Each row comes from the steps of one path. Every step used is in the known rows, and no mark comes twice. Write the path behind each row, first mark first.
Known rows:
kulig -> moge: [  0  -1   9   7  -4  -4  14   2   1  -5   3  -5   3 -10   4  16  10   3
  -1   0   2 -10 -16 -13  -8   9   6   7 -10   6   3 -11]
keso -> budop: [ -7  -3  10   8  -4  -3  10   0   0  -7   4  -1  -3  -9  -2  16  11   2
  12   0  12  -3 -12  -5 -10  14   1  15 -11   3  -1  -5]
budop -> moge -> kulig: [-20   0  10   7   4  -4   6 -10   0   2  -4   1  -1 -11   4  25  13   1
 -13  -7   9 -18  -1 -12 -13  15  12   9   6   3   9 -11]
goza -> moge -> gute -> karo -> zofo: [ -1   3   3   1  11   2   2  -3  -4  -3   1  -8 -13  -7   4   7  15  13
   7   2   9   2 -16 -11  -2  13   9   0   4  10   2 -10]
zofo -> karo -> zukig -> dezekal -> gute -> moge: [  1  -8  10  -7   0 -11  18  -3   7  -8  -2  17  -7 -14   3   9   2   3
  20  14   4  -4 -13  -7 -11  13   2  13 -20   3  10 -12]
zofo -> karo -> gute: [-12  -3   9   2   3  -7  11   4  13 -12  -1  18  -6 -16   1  11   9   6
  11  -5   5  -6   0 -12 -20  18   2   8  -3   1  -5 -10]
keso -> budop -> moge: [ -9  -4  12   9  -1  -3   4  -8  -1  -1  -1  -3   0  -8  -1  28  13  -2
  12   6  15 -12  -4  -7 -18  19   4  16  -6   2   1  -9]
zukig -> dezekal -> gute -> karo -> zofo: [ -1  -1   6  -8  10  -5   5 -16   5 -12  13  -8  -5  -9  -2   5   9   1
  26   7   5  -5 -11  -5   0  10 -22   3  -5  12   2 -13]
keso -> budop -> moge -> gute -> karo -> zukig: [-17  -2  12   9   5   4   0  -9  -8   6 -17   4  -7 -10  -1  16  15   3
   5   7  22  -8  -3 -14  -5  19  21  11   4   6   5 -10]
dezekal -> gute -> karo -> zukig: [ -6  -2   8  -6   0  -3  10  -9   1  -4  -3  -6  -8 -12   0  -4  11  12
  17  -1   7  -5  -5 -17   7   8   6   8 -18   6   5 -11]
gute -> karo -> zukig -> dezekal: [ -7  -2  10  -2   0  -1  11 -13  -1  -7   1  10  -4 -13  -7   6  10  -3
  -1   3   9  -2  -3 -11  -1   6  -1   3  -8   9   6 -12]
karo -> zukig -> dezekal -> gute -> moge: [  3  -3  11  -8  -4 -10  16  -7   2  -4   0   4  -3 -12   3   7   8  -1
  13  11   4  -3 -15  -3  -3   9  -1   8 -23   5  17 -13]
dezekal -> zukig: [-10  -2   9   8   1  -5   7  -8   0 -10  -4   5  -4 -14  -4   9   9   5
   7 -16   1   1 -14 -10  -7   9  10  13 -18   3   1  -9]
zofo -> karo -> zukig: [-11  -6  11   3  -1  -6  14   0   5 -10  -2  14 -11 -12   0   6   4   5
   0   4   7  -1   1 -16 -10  14  15  16 -13   1  -1  -5]
vogem -> moge -> gute -> karo: [ -8   4   5  10  12   1   6  -5  -3   6  -7   6  -2  -6   5  28  18  20
 -12  -4   9  -5  -8 -12   1   9  16   6  -2   7   9 -14]
moge -> gute -> karo: [-12   3   5   9  10   2   4  -2   1   1  -9   0  -8 -11   0  15  15  17
  -3  -5   9  -6 -10 -13  -3  10   5   2   0   7   6 -11]
moge -> nebun: [ -8   4   9   5   2  -6  12   1   6  -4   7  -6  -2 -13   1   4   8  10
   2  -8   6  -7  -3 -12 -20   8  -2   8  -4   5   7  -8]
karo -> gute: [ -9   2  11   1  -1  -6  12   0   8  -7   2   2  -2 -15   0   8  15   1
   3  -8   4  -5  -2  -8 -13  14  -2   3  -5   2   1 -11]
budop -> moge -> gute -> karo: [-15   3   7  10  13   2  -2 -10  -1   8 -15   2  -5  -9   2  26  16  13
  -2   1  12 -15  -2 -15 -10  14   8   2   5   6   7 -14]
moge -> gute: [-11   2   9  11   6  -4   8   0   2  -3  -7  -2  -8 -11   3  17  11  12
  -9  -1   6  -3 -13  -8  -8  14   6   7  -4   4   7  -8]
zofo -> karo -> gute -> moge -> vogem: [ -8  -3   8   6   1  -5  11  12  10  -4 -14  20  -1 -17   2  12  10   3
  -3  -8   3  -6  -2 -10 -18  17  12   4  -2  -2   9  -9]
zukig -> dezekal -> gute -> moge: [  6  -1   7  -5   0 -10  14  -5   6  -4   3   1   0 -11   3  18  10   5
  19   9   1  -8 -19   1 -10  10 -14   7 -19   5  14 -14]
vogem -> moge -> budop: [ -2  -2  12  14   5  -7  13  -4  -6  -5  -6  17   1  -5   5  30  15  16
  -9   0   8  -4  -6  -7  -3   9  20  13 -12   3  12  -7]
dezekal -> gute: [ -3  -1   7   0   1  -9  10  -5   7  -7   3 -14  -6 -10   4   9   9  12
  18   0   2  -8 -12  -9  -5  13  -4  11 -19   3   5 -10]
gute -> moge -> nebun: [ -2   3   8   1  -1  -6  14   7   5   3   3   1   3 -13   4   8  12   9
   5  -6   5 -10  -5  -9 -22   5  -1   5  -9   4  16 -10]
budop -> moge: [ -8  -1  10   7   4  -6   5 -10   3   1  -2  -4  -1  -8   1  25  13   2
  -1   3   7 -14   0 -11 -17  14   2  11  -8   2   4 -11]
dezekal -> zukig -> karo: [-11  -3  11  12   2  -4  14  -5   2 -12  -2   3  -8 -13  -3   7   6  -4
   7 -19   5   9 -12 -12 -13   8  18  11 -12   3   5  -9]
vogem -> moge -> goza: [ -4   3   7   7   5  -9  16  -7  -1  -1   5  -2  -1  -8   6  15  13   4
 -22 -13   3  -3  -3  -9  -3   4  12  15  -4   1  16  -8]

Which path is each row?
[  3  -1   9  -8   0 -12  20  -8   0  -5  -1  -2  -6 -15   4  -6   6  -5
   0   0   2  -2 -12  -4  -1   5   0   9 -12   3  26  -9] => karo -> zukig -> dezekal -> gute -> moge -> goza
[ -9   2   8   7   8  -7   8 -12   1   0  -2  -8  -4 -11   3  14  11  -2
 -13  -8   6 -12   4 -13 -14  10   6  12   4   0  14  -8] => budop -> moge -> goza
[-11   1  13   6  -1  -5  16   3   9  -9   3   2  -7 -14   0   5  11  -9
   3 -11   8   2  -1  -8 -20  14   6   1   0   2   4 -11] => zukig -> karo -> gute
[ -7  -1  12   6   4  -5  13   0   5 -13  11 -11  -9  -6   1   6   8 -14
   1  -1   7   4  -2  -8 -13   9   3   6  -1   5   3  -5] => zukig -> karo -> zofo
[-15  -2  14   8   1  -4  14  -3   5 -13  -4   8  -7 -18  -2   1   9  -8
  11 -25   5  10  -8 -10 -17  12  16   5  -5   3   2 -12] => dezekal -> zukig -> karo -> gute
[ -5   2   6  11   7   4   8   2  -3   2 -11   0  -2 -12   4  18  13  15
  -4  -3   6  -9 -19 -17  -3   9  13   0   3  10   6 -15] => kulig -> moge -> gute -> karo
[ -3   2   5   2   3   3   8  -3  -7   0 -10   0 -14 -12   2   3  14  16
  -2   1  10   4 -14 -16   1  12  26   2  -6   6   7 -10] => goza -> moge -> gute -> karo -> zukig
[ -5   4   8  -2  -1  -8  18   4   4  -1  -4   4  -1 -18   4   0  17  -4
  -7 -18   3  -6  -3  -8 -11   7   3   3   2   0  19 -10] => karo -> gute -> moge -> goza
[-10   0  10  14   6  -3   2  -8   2   2 -11  -8   0  -9   0  22  10  -1
 -17  -1   6 -12   1 -10 -12  15  11   9  -4   0  10  -8] => budop -> moge -> vogem
[-12  -2  12  11  -1  -1  14   5   2  -5 -17  12  -1 -19  -1   1   9 -11
  -2 -28   2   9 -10  -8 -15  11  27   1  -4   0  17 -12] => dezekal -> zukig -> karo -> gute -> moge -> vogem
[ -6  -3   8  -2   0  -8  14  10  11  -5  -5  26  -1 -15   3  15  13   5
  12  -2   4  -8  -2 -10 -22  15   3   6  -7  -1   4 -12] => zofo -> karo -> gute -> moge
[-11   0  10   5   1  -6  20   1   1  -7  -9  11  -6 -21   2  -7  10 -13
   0 -33   3   9  -8 -10 -16   5  20   4   2   0  21 -12] => dezekal -> zukig -> karo -> gute -> moge -> goza
[-12   1  10   5   8   1   8 -10  -2  -2  -8  11 -10 -14  -4  10  10   3
  -9   4  11   1 -10  -9   0  11   6   0   1  10   8 -12] => moge -> gute -> karo -> zukig -> dezekal
[  1  -4  12  15  -1  -4  14   4  -7  -9  -9   9   1 -11   4  19   9  12
  -1   1   5  -9 -17 -12  -7  10  18   8  -8   6   9  -8] => kulig -> moge -> budop
[ -1   1   7   7   0  -6  17   1  -2  -5   2  -9  -1 -13   5   4   7  -1
 -14 -12   0  -8 -13 -15  -6   4   9   9   1   4  11  -8] => kulig -> moge -> goza
[ -8  -3  12  -9  -4  -8  18  -7  -1  -2  -2   7  -3 -15   5   7   8  -3
   1   0   5  -6 -16  -5   1  11   9   7  -9   6  21 -13] => karo -> zukig -> dezekal -> gute -> moge -> kulig
[ -5   2   7   6  11   3   5   2  -3  -2  -3  -6  -4  -9   5  11  12   6
   0   1   7  -7 -16 -13   1  10   8  -1   9  12   2 -12] => kulig -> moge -> gute -> karo -> zofo
[ -8  -7  12   2   2  -8  15  -5   6 -13   1  22  -9 -13  -3  12   1  -4
   0  11   6   0  -4 -10 -13  14   3  13 -10   4   0  -8] => zofo -> karo -> zukig -> dezekal
[  0   3   5   7   4  -3   9   1  -2  -3  -4  -5 -11  -9   6  15  12  18
  -3   3   5   3 -21  -8 -10  17  15   5  -7   4   6  -9] => goza -> moge -> gute
[ -3   0   4  -2   3  -3   6  -8   5  -4   1  -9  -5 -10   1   7  13  18
  23  -3   5 -10  -9 -15   1   8  -7   6 -15   6   3 -13] => dezekal -> gute -> karo
[ -3  -3  12  -4  -1 -10  15 -12   3 -11   4  -4  -7 -13   0   3   5   0
  11   9   4   0 -13  -4  -2  13  -4  10 -19   6   7 -11] => karo -> zukig -> dezekal -> gute
[ -2  -1   5  -3   5  -4   7 -14   6  -7   6  -1  -4 -12  -3  12   9  11
  22   4   5  -7 -13  -7  -2   9 -18   4 -11  10   5 -15] => zukig -> dezekal -> gute -> karo
[-13   2  10  13  12  -4   1  -7   1   5 -13  -4  -6  -9   5  28  13   8
 -10   5  10 -12  -7  -9 -16  19  11   8   1   3   7 -11] => budop -> moge -> gute
[-11   0   7   1  -4  -4  14   2   0   3  -3   7   2 -12   5  18  15   4
 -11 -10   5 -12 -10  -8  -7   8  11   6  -3   3  17 -10] => gute -> moge -> kulig
[ -1  -1   9  14  -2  -1  11   5   0  -4  -7  -7   3 -12   2  14   6   1
 -18  -6   0  -8 -15 -13  -4  11  15   5  -5   4   9  -9] => kulig -> moge -> vogem
[-14   1  12   6  12   1   3 -17  -4   5 -14  10  -7 -12  -2  21  12  -1
 -10  10  15  -8  -3 -12  -7  14   9   2   4   9  10 -15] => budop -> moge -> gute -> karo -> zukig -> dezekal
[-14   2   9   5   2  -5  15  -6  -2   2   4   7   2  -7   8  28  14   8
 -22 -12   5  -8  -7 -10  -1   9  20  12  -1   5  11 -12] => vogem -> moge -> kulig
[ -6  -6  11   6   2  -7  14  12   3  -9 -16  37  -2 -16   4  17  12  15
  14  -1   8  -8  -3 -10 -21  16  14   7  -5   0   9  -9] => zofo -> karo -> gute -> moge -> budop
[-16   1  11   7  10   2   1 -10  -4   8 -19   3  -8 -11   1  15  15   7
  -9   3  14 -11   2 -18  -4  14  20   4   1   5   8 -13] => budop -> moge -> gute -> karo -> zukig
[-14   1   9   6   5   2   7  -4  -3   1 -14   3 -11 -13   0   4  13  10
  -8  -3  11  -2  -5 -16   3  11  17   3  -4   7   6 -10] => moge -> gute -> karo -> zukig
[ -9  -5  15  12   0  -4  17   5  -4 -10 -19  29  -3 -18   1   8  12  -1
  14 -21   8   8 -12  -7 -18  10  28   3  -8   2  17 -11] => dezekal -> zukig -> karo -> gute -> moge -> budop
[-12   3   6   5  13   1   0  -4   0  -3  -3  -5  -9  -8   2   8  14   7
   1  -1  10  -4  -8 -11   1  11   1   2   6   9   2  -9] => moge -> gute -> karo -> zofo
